What can hang from each mark:
gozipov: geko gerim gimop suvagi
sibu: gerim gimop
geko: gozipov nudid
gerim: gozipov sibu suvagi
nudid: suvagi
gimop: gozipov

Every row comes from one small tree of marks. Brackets hold a mark, then the marks that hang from it, in alphabetical order. Every link used is in the known rows. Which tree was each row made from?
(in the rows, 128 means zero)
Known rows:
[sibu [gimop gozipov]]: [144 139 141 136 135 144 125 148 147 122 118 118 110 126 114 119 100 149
 111 139 130 146 131 100 162 123 121 137 132 130 179 140 141 128 112 105
 139 111 140 173 123 164 143  37 119 119 114 117 145 109 135 123 142 131
 127 102 131 121 132 122 175 137 101  96 121 111 106  79]
[gimop [gozipov geko gerim suvagi]]: [152 157 158 137 147 130 121 124 143 156 115 112 120 117 116 129  86 148
 122 110 148 137 127 100 168 123  81 126 136 160 208 156 120 133 115  67
 151 132 169 173 167 144 148 142 138 116 172 105 142 125 135 125 125 105
 118 116 201 114 115 120 107 108 119 112  99 116  95  78]
[sibu [gerim suvagi] [gimop gozipov]]: [139 128 163 134 121 144 102 148 149 122 115 121 102 135 136 124  98 142
 117 128 120 155 132  85 201 108 141 136 138 134 205 146 122 133 113  88
 150 114 132 174 113 156 134  41 117 142 119 136 114 115 134 123 149 129
 125  99 141 125 121 128 196 135  98  64 104 112  82 110]
[sibu gerim [gimop [gozipov suvagi]]]: [139 129 166 132 114 140 107 134 148 128 124 118 100 125 151 120  97 156
 111 132 138 155 129  84 202 109 114 146 134 140 198 145 131 127 116  79
 145 116 147 192 128 154 138  43 112 139 136 127 132 115 140 124 151 133
 131 101 162 120 118 123 173 123  78  78  96 121  94 113]
[sibu [gerim suvagi] gimop]: [136 128 153 117 126 137  94 150 149 132 122 128 114 125 142 121 103 135
 123 130 112 157 127  96 190 115 147 122 141 126 167 147 122 135 115  98
 145 113 122 164 117 153 133  75 121 149 116 139 104 122 119 137 134 121
 118 107 132 132 110 122 176 134 104  89 116 115  91 141]
[gerim [gozipov [geko nudid]] [sibu gimop]]: [166 125 178  99 154 121 114 151 139 153 130 111 117 105  83 119  98 167
 107 149 131 146 102 102 138 117  78 126 136 178 153 145 111 116 107 125
 131 127 140 197 101 171 172  65 118 137 117 135 171 125 119 135 148 126
 113 109 155 127  96 105 166 132 120 124 127  96 118  66]
[sibu gerim]: [135 131 153 125 137 128 116 141 157 131 126 122 119 126 148 121 103 132
 115 129 133 150 134 102 152 121 121 132 129 120 139 142 129 131 114 119
 135 128 126 166 132 144 128 121 126 144 128 131 107 112 130 138 124 131
 124 110 119 130 126 119 142 123 102 119 122 113 119 134]
[geko [gozipov gerim gimop] [nudid suvagi]]: [138 130 121 148 175 125 134 116 152 144 113 108 116 134 121 131 105 124
 114 129 149 125 154 109  89 113  79 112 132 163  81 137 123 143 106 112
 121 115 123 183 199 129 168 185 136 125 112  96 150  95 158 136 120  95
  96  96 127 139 138 124  98 123 130 172 168 110 119  43]
[gozipov geko gimop suvagi]: [131 144 142 131 154 126 114 155 141 173 113 119 134  99 121 130  95 143
 121 120 133 136 122 118 173 102  76 100 154 157 178 153 119 117 111  85
 142 135 154 152 159 153 150 174 139 129 180 100 140 126 132 127 118 108
 114 111 192 112 103 112  94 117 121 136 121 121 118  93]
[gimop [gozipov geko [gerim sibu] suvagi]]: [164 155 166 133 152 129 124 104 150 153 119 116 123 117  93 129  87 151
 120 100 152 141 122  96 176  93  71 118 134 169 210 156 126 125 116  67
 150 146 164 193 156 142 149 128 135 119 152 122 131 126 137 122 115 117
 116 113 200 112 110 116 112 109 108 107  94 106 102  65]
[gozipov suvagi]: [146 139 138 135 147 127 114 145 146 144 126 120 137 115 139 122 101 144
 125 112 128 136 125 115 141 113 103 109 138 140 154 148 129 136 115  94
 141 125 136 151 143 141 141 126 128 125 149 115 135 131 122 140 117  98
 121 117 145 123 107 115 114 108 107 146 119 121 118 153]
[sibu [gerim [gozipov geko suvagi]] gimop]: [142 128 188  93 130 127  92 136 138 161 130 118 109  96 123 119  92 162
 113 150 133 160 102  95 183 119  93 135 144 152 183 155 110 124 112  93
 148 119 158 189 115 170 144 102 121 155 158 136 140 130 117 131 141 120
 122 107 212 117  99 113 155 120  97  89 101 112  94 115]
[sibu gimop]: [146 132 136 119 138 140 120 154 145 137 123 123 124 120 118 115 105 145
 117 140 120 147 131 110 156 122 128 125 135 124 141 141 138 131 115 116
 136 112 128 162 121 165 145  67 124 123 112 117 131 118 121 142 129 128
 120 110 132 125 117 116 155 135 105 119 137 113 122 106]
[gerim [gozipov [geko nudid]] sibu suvagi]: [161 130 171 116 170 116 101 158 139 158 127 113 131 112  91 129  96 153
 118 120 126 140  98 108 125 109  80  97 142 191 167 151  97 128 106 111
 141 135 134 163 109 147 164 112 128 139 137 140 154 142 115 130 133  93
 111 116 147 133  89 109 144 119 141 138 114  94 103 110]
[gerim [gozipov geko gimop]]: [134 142 156 115 162 132 109 164 143 164 115 118 123 101  86 128  95 140
 113 133 131 144 111 119 150 107  72 100 147 159 166 153 119 117 103 112
 140 134 154 168 134 167 147 167 142 135 150 114 145 116 133 125 126 108
 118 102 184 119 121 108 118 127 137 127 119 102 114  42]
[gimop gozipov]: [140 141 140 147 146 134 131 149 151 122 118 117 118 132 121 124 100 141
 114 125 138 138 134 106 142 122 109 131 129 133 174 142 135 129 111 111
 138 124 138 159 130 149 137  92 127 114 129 114 143 112 137 123 131 120
 130 107 125 121 134 124 148 124 111 122 116 108 115  92]
[sibu [gerim [gozipov suvagi]] gimop]: [144 121 178 102 127 137  87 138 144 142 133 123 106 108 133 120  99 156
 109 137 128 162 112  95 168 109 106 129 137 151 162 152 123 134 112  95
 146 116 143 196 118 160 142  74 119 155 126 140 127 124 124 140 138 112
 126 103 179 125 115 111 164 118  88  95 100 113  94 128]
[sibu [gerim [gozipov gimop] suvagi]]: [125 125 163 124 148 138  80 170 155 143 117 125 110 123 122 136 100 129
 117 111 117 157 117 101 170  87  98  94 148 164 170 155 113 131 101  92
 148 136 136 172 130 150 135 135 136 158 125 142  99 115 141 130 124  98
 121  96 156 131 131 111 149 122 129 101 100 105  90  85]
[gimop [gozipov suvagi]]: [144 144 143 147 141 135 121 139 147 132 123 116 124 125 139 125  98 153
 117 114 139 137 129 105 160 113  94 122 134 147 190 148 135 132 114  83
 145 123 148 155 139 145 143  89 125 117 150 114 149 124 139 125 129 101
 131 107 154 122 125 123 136 111 105 125 101 119 108 115]
[gimop [gozipov geko]]: [138 149 153 141 147 124 137 146 144 144 115 112 124 119 111 122  92 148
 117 137 141 135 124 108 155 138 102 133 135 138 195 144 120 120 113 111
 139 127 152 150 128 159 138 124 130 115 157 110 158 117 129 117 136 127
 127 110 155 115 116 124 138 126 122 113 115 104 114  88]
[sibu gerim [gimop gozipov]]: [139 129 162 128 119 140 118 141 154 119 120 119  98 130 134 118 100 149
 106 144 136 157 135  87 190 119 127 153 129 126 182 140 133 127 114 106
 138 116 140 190 117 164 131  52 114 137 114 131 121 103 140 123 151 147
 131  97 138 124 130 125 191 137  88  76 112 114 102  92]
[gozipov geko [gerim sibu] gimop suvagi]: [152 153 152 124 164 131 111 133 153 169 114 121 130 105  92 134  91 137
 120  99 140 141 121 105 183  64  63  90 146 179 181 158 124 121 111  65
 146 153 159 202 175 144 156 184 147 133 154 115 115 122 139 130 101 115
 102 112 207 119 110 107  82 112 114 131 107 113 117  36]
[nudid suvagi]: [137 130 127 135 163 130 138 144 146 137 126 120 128 121 121 121 107 142
 121 146 130 135 134 127  89 138 106 119 130 122 110 138 132 138 113 125
 128 112 111 157 137 142 140 142 122 126 127 111 145 115 123 137 112  98
 117 109 127 130 134 121 129 114 127 145 149  96 123 104]
[gerim [sibu gimop] suvagi]: [155 134 142 126 147 141 106 143 149 136 124 131 132 124  99 120 103 143
 124 117 108 153 118 105 173  86 132  97 143 143 171 147 134 134 114  95
 145 122 120 166 107 154 147  61 126 134  99 138 108 134 115 140 117 114
 111 112 121 129 102 113 165 129 103 109 123 102 116 118]

Write each row's tree:
[154 153 134 143 162 131 109  84 160 150 117 126 133 128 111 128  98 123
 120  84 145 143 133  94 166  41  84  93 141 165 132 151 140 138 112  75
 144 141 145 190 190 129 155 170 148 131 115 122  92 115 148 138  96 109
 105 104 167 125 119 117  74 117  86 148 118 119 134  82] : [geko [gozipov [gerim sibu] gimop suvagi]]
[142 139 126 152 163 126 103 129 155 145 106 114 123 140 128 135  98 113
 122  90 132 126 146 100 140  86 108  94 143 174 129 147 115 144 105  90
 136 122 132 154 190 126 168 165 142 125 118 109 126 114 151 136 124  88
  99 102 122 139 115 122 103 128 130 161 137 125 104  99] : [geko [gozipov [gerim suvagi] gimop] nudid]
[140 151 144 126 157 130 110 146 145 172 111 118 127 103 111 135  90 131
 122 104 138 137 129 111 180  98  69  97 148 170 178 159 119 126 110  66
 145 137 167 179 184 146 153 198 148 127 174 100 127 123 140 134 107 101
 106 112 207 118 114 110  79 116 130 136 115 120 105  59] : [gozipov geko gerim gimop suvagi]
[128 120 152 121 170 121 126 171 137 161 119 105 113 105  97 131 100 154
 105 164 141 131 115 125  90 142  49 110 139 186 129 146 102 118  99 127
 121 126 135 180 153 159 171 162 126 138 151 105 191 107 143 125 138  90
 110  98 170 130 125 108 130 118 156 152 150  92 107  16] : [gerim [gozipov [geko [nudid suvagi]] gimop]]
[149 136 128 143 170 117 138  97 148 136 123 111 120 136 131 122 103 130
 120 137 150 125 149 107  68 138  98 129 122 153  72 136 121 149 113 124
 120 109 116 172 180 123 162 167 127 122 113 103 151 107 138 146 123  98
 103 106 121 139 125 126 108 117 127 173 165 107 120 101] : [geko [gozipov gerim] [nudid suvagi]]
[160 138 166 118 159 126 102 126 149 143 134 124 134 112 103 124 101 156
 115 110 132 151 102 109 129  74  75 103 136 166 157 152 134 134 110  93
 145 133 137 183 117 146 145 104 129 135 124 141 129 134 122 136 110  97
 125 112 160 123 112 106 122 102 101 137  97 103 123 108] : [gerim [gozipov suvagi] sibu]
[134 130 136 130 171 122 135 161 145 163 112 105 113 111 104 134  97 136
 113 148 142 123 142 117 103 139  59 113 136 177 126 145 109 124 104 104
 121 130 138 187 191 142 171 189 132 129 153  91 168 101 151 133 123  99
  95 105 163 132 128 114 109 120 157 156 157 102 109   4] : [gozipov [geko [nudid suvagi]] gerim gimop]
[155 145 160 140 146 122 124 135 142 157 117  99 114 114 125 133  86 155
 117 117 153 124 134  96 153 135  70 132 133 185 192 152 106 128 112  74
 138 129 170 178 177 139 168 119 130 114 175 100 176 123 143 124 143 105
 112 114 184 122 107 119 119 112 132 134 110 122  88  81] : [gimop [gozipov [geko nudid] gerim suvagi]]
[153 150 158 121 140 140 125 135 144 147 110 115 105 119  94 122  88 146
 115 138 140 145 133  96 182 132 111 140 133 143 201 149 125 126 113  89
 145 123 163 192 145 165 150 103 133 115 136 109 138 109 134 123 138 132
 114 107 181 119 120 122 154 139 119  87 115 109  92  41] : [sibu [gimop [gozipov geko gerim]]]
[165 151 155 141 153 137 126 120 162 126 118 121 117 137  90 128  97 137
 113 101 144 145 137  93 151  87  99 123 123 156 173 147 145 134 112  88
 145 140 144 206 147 142 142 100 137 120  99 130 116 109 145 129 112 126
 120 108 139 127 139 116 134 120 107 109 103  98 119  33] : [gimop [gozipov [gerim sibu]]]
[137 107 179 112 157 110 124 150 139 153 133 104 104 108 127 125 100 156
 105 175 147 140 114 108  94 167  70 144 126 165 118 144  93 123 106 135
 123 122 130 182 130 151 154 144 113 154 149 126 173 113 129 131 146 108
 115 103 160 133 118 116 155 115 145 132 140  90  96  81] : [sibu [gerim [gozipov [geko [nudid suvagi]]]]]
[137 149 141 124 160 134 119 155 152 166 106 117 123 113  92 132  92 124
 119 118 135 138 139 113 162 108  84 104 143 154 166 152 119 125 107  93
 139 141 156 178 172 152 149 193 153 127 154 101 121 110 140 130 111 116
 105 110 178 123 122 113  95 128 135 130 126 113 110  31] : [gozipov geko gerim gimop]
[163 148 157 109 154 136 104 126 146 158 115 128 129 115  77 126  92 141
 129 112 118 151 118 100 183  91 119 103 145 156 187 155 119 134 116  78
 151 135 143 182 134 155 152 124 136 135 123 132 103 135 111 140 110 117
  99 117 171 127  96 114 140 132 122 103 117 102  95  82] : [gozipov geko [gerim [sibu gimop] suvagi]]
[152 152 129 146 167 137  99  97 163 143 108 130 134 140  97 131  99 106
 127  77 128 146 134  97 169  40 110  81 145 161 144 150 135 144 110  80
 148 139 128 175 173 129 147 178 150 134  94 129  79 118 143 130  97 106
  98 103 139 133 119 120  97 128 109 137 123 111 123  74] : [geko [gozipov [gerim sibu suvagi] gimop]]
[140 143 163 116 162 124  96 157 137 158 121 121 135 110  99 127  93 143
 129 124 117 143 104 118 138 126 104  96 147 155 184 157 105 133 107 104
 151 126 139 139 116 157 143 161 136 131 156 126 143 143 109 129 119  85
 117 114 168 126 101 115 136 120 141 118 112 100  94 128] : [gerim [gozipov geko] suvagi]
[144 158 154 140 152 132 115 136 147 149 107 117 121 127 101 133  86 136
 130 106 131 137 129 100 171 119 111 113 141 158 216 156 112 136 113  75
 155 133 159 158 153 143 141 147 140 119 154 116 124 127 131 123 119  97
 113 112 171 122 117 125 135 121 140 101 102 105  82  80] : [gimop [gozipov geko [gerim suvagi]]]
[136 139 141 133 162 128 105 175 147 165 105 110 121 116 106 141  92 127
 121 102 125 125 135 110 155 109  86  87 149 188 175 154 102 130 104  82
 138 138 151 163 186 138 171 167 146 128 156 103 142 122 143 130 127  93
  95 113 156 133 104 113 110 127 161 145 132 118  91  52] : [gozipov [geko nudid] [gerim suvagi] gimop]
[170 153 140 130 154 137 102  85 152 141 119 132 128 136  97 121  98 127
 129  96 124 152 129  89 164  57 140 106 139 142 142 148 137 150 117  88
 149 119 125 176 143 140 149 111 138 129  78 136  88 127 122 142 108 116
  99 106 137 131 106 124 128 135  93 116 126 108 116 126] : [geko [gozipov [gerim [sibu gimop] suvagi]]]
[150 142 166 115 162 125 103 144 144 170 122 120 130  99  88 130  94 150
 112 113 136 147  96 111 168  69  51  91 152 184 184 158 119 113 104  88
 144 147 157 186 133 161 153 155 136 141 150 127 142 128 132 125 113 107
 116 108 208 116 101 102 106 111 112 125 103 103 120  48] : [gerim [gozipov geko gimop suvagi] sibu]
[144 131 165 121 160 115 101 168 135 158 122 109 128 112 110 130  94 152
 122 127 124 132 107 114 116 143  88 106 144 180 168 153  93 131 106 113
 139 124 140 138 123 151 165 127 128 132 156 123 168 138 116 130 140  81
 113 114 151 133  91 113 145 121 155 139 120 106  89 118] : [gerim [gozipov [geko nudid]] suvagi]
[128 136 148 128 160 142  87 174 148 146 113 124 125 119  98 135 101 128
 121 105 112 147 114 118 147  86  93  78 151 167 173 156 121 138 100  93
 147 129 134 156 133 152 146 139 141 137 126 127 127 125 135 129 114  79
 117 102 150 131 131 111 134 125 139 124 115 103 102  77] : [gerim [gozipov gimop] suvagi]
[170 147 161 106 147 134 112 110 143 164 124 123 127 105  97 122  90 153
 122 119 135 149 119  97 181  88  90 114 141 162 180 156 125 127 118  73
 147 134 154 202 148 151 157 106 133 132 140 125 117 131 118 139 115 126
 103 118 203 117  93 110 121 120 101 112 113 109 112  77] : [gozipov geko [gerim [sibu gimop]] suvagi]
[170 145 147 128 156 130 112 115 156 144 126 124 132 119 113 128  98 141
 124  91 136 144 127 103 143  76  88 104 132 160 150 154 137 141 116  74
 144 141 140 197 161 131 147 132 138 129 122 129 106 128 129 147  97 104
 112 119 164 126 119 109  98 106 102 143 107 112 118  95] : [gozipov [gerim sibu] suvagi]
[151 134 156 119 166 135 109 156 158 143 121 124 125 118  81 130 104 139
 106 113 129 152 112 111 143  65  73  94 140 170 148 149 137 124 102 110
 138 146 132 198 126 158 144 124 136 141  97 136 113 110 143 130 111 111
 121 101 146 124 135 102 127 122 114 131 117  96 132  33] : [gerim [gozipov gimop] sibu]
[152 144 149 126 162 120 111 155 142 158 114 111 128 118 115 133  90 133
 130 112 128 127 133 108 137 136  97 103 140 171 167 153 100 137 112  91
 138 128 144 147 163 135 165 156 135 124 159 112 147 136 124 139 126  92
  99 120 148 134  98 118 123 123 160 143 125 114  88 108] : [gozipov [geko nudid] [gerim suvagi]]
[158 146 165 126 136 133 123 121 139 149 124 119 120 110  98 118  92 170
 115 130 139 146 110  92 196 102  88 129 141 157 216 148 128 115 117  83
 145 130 153 186 116 164 152  57 119 125 147 125 144 127 124 116 137 133
 121 109 195 109  96 117 155 119  88  92 104 107 115  88] : [gerim [sibu [gimop [gozipov geko suvagi]]]]
[159 140 162 126 140 134 134 127 144 145 119 119 117 116  88 116  94 160
 111 140 136 150 116  95 188 107 103 136 135 143 203 143 131 114 116 108
 142 129 144 186 107 173 146  59 122 123 122 127 143 116 125 115 138 149
 123 104 162 114 107 118 169 137  96  89 115  98 114  62] : [gerim [sibu [gimop [gozipov geko]]]]
[146 153 145 150 150 142 108 137 152 129 110 120 117 139 109 134  93 130
 127  92 127 139 138 100 155 104 121 104 136 155 195 154 129 146 111  73
 153 127 142 163 160 137 141 118 140 118 126 120 120 121 141 126 118  91
 117 110 139 129 135 125 140 121 131 106 100 111  84  86] : [gimop [gozipov [gerim suvagi]]]
[126 131 176 112 148 126 101 158 150 158 118 118 110 106 111 129  95 139
 109 141 136 155 113 105 176 106  77 120 144 157 170 152 110 115 103 114
 140 140 152 187 135 166 137 167 134 156 154 131 121 107 138 126 132 126
 120  99 186 122 121 110 133 129 120 108 110 104 108  46] : [sibu [gerim [gozipov geko gimop]]]
[128 126 168 120 139 136  86 155 154 149 124 120 110 111 133 132  99 141
 109 118 135 155 115 101 168  81  75 107 144 167 165 156 122 128 104  87
 144 136 149 188 148 151 137 134 131 154 147 133 118 116 147 130 127 101
 126  99 186 123 128 107 123 112 104 116  96 114 105  73] : [sibu [gerim [gozipov gimop suvagi]]]
[128 134 177 111 145 127  92 159 146 167 122 116 114  99 127 132  91 145
 112 129 140 152 106 104 185  95  63 110 150 170 186 160 108 118 105  89
 146 140 163 187 143 156 143 166 135 157 170 126 128 123 138 121 130 110
 120 101 213 117 115 108 116 114 110 111  98 112  99  79] : [sibu [gerim [gozipov geko gimop suvagi]]]
[151 152 162 125 136 138 117 124 139 157 115 115 109 109 106 124  86 156
 121 127 141 142 129  95 189 123  93 132 139 157 214 155 124 129 116  67
 151 123 175 188 159 159 158 100 130 117 160 108 150 123 133 120 136 116
 113 109 210 112 111 120 135 123 111  94 103 116  87  68] : [sibu [gimop [gozipov geko gerim suvagi]]]
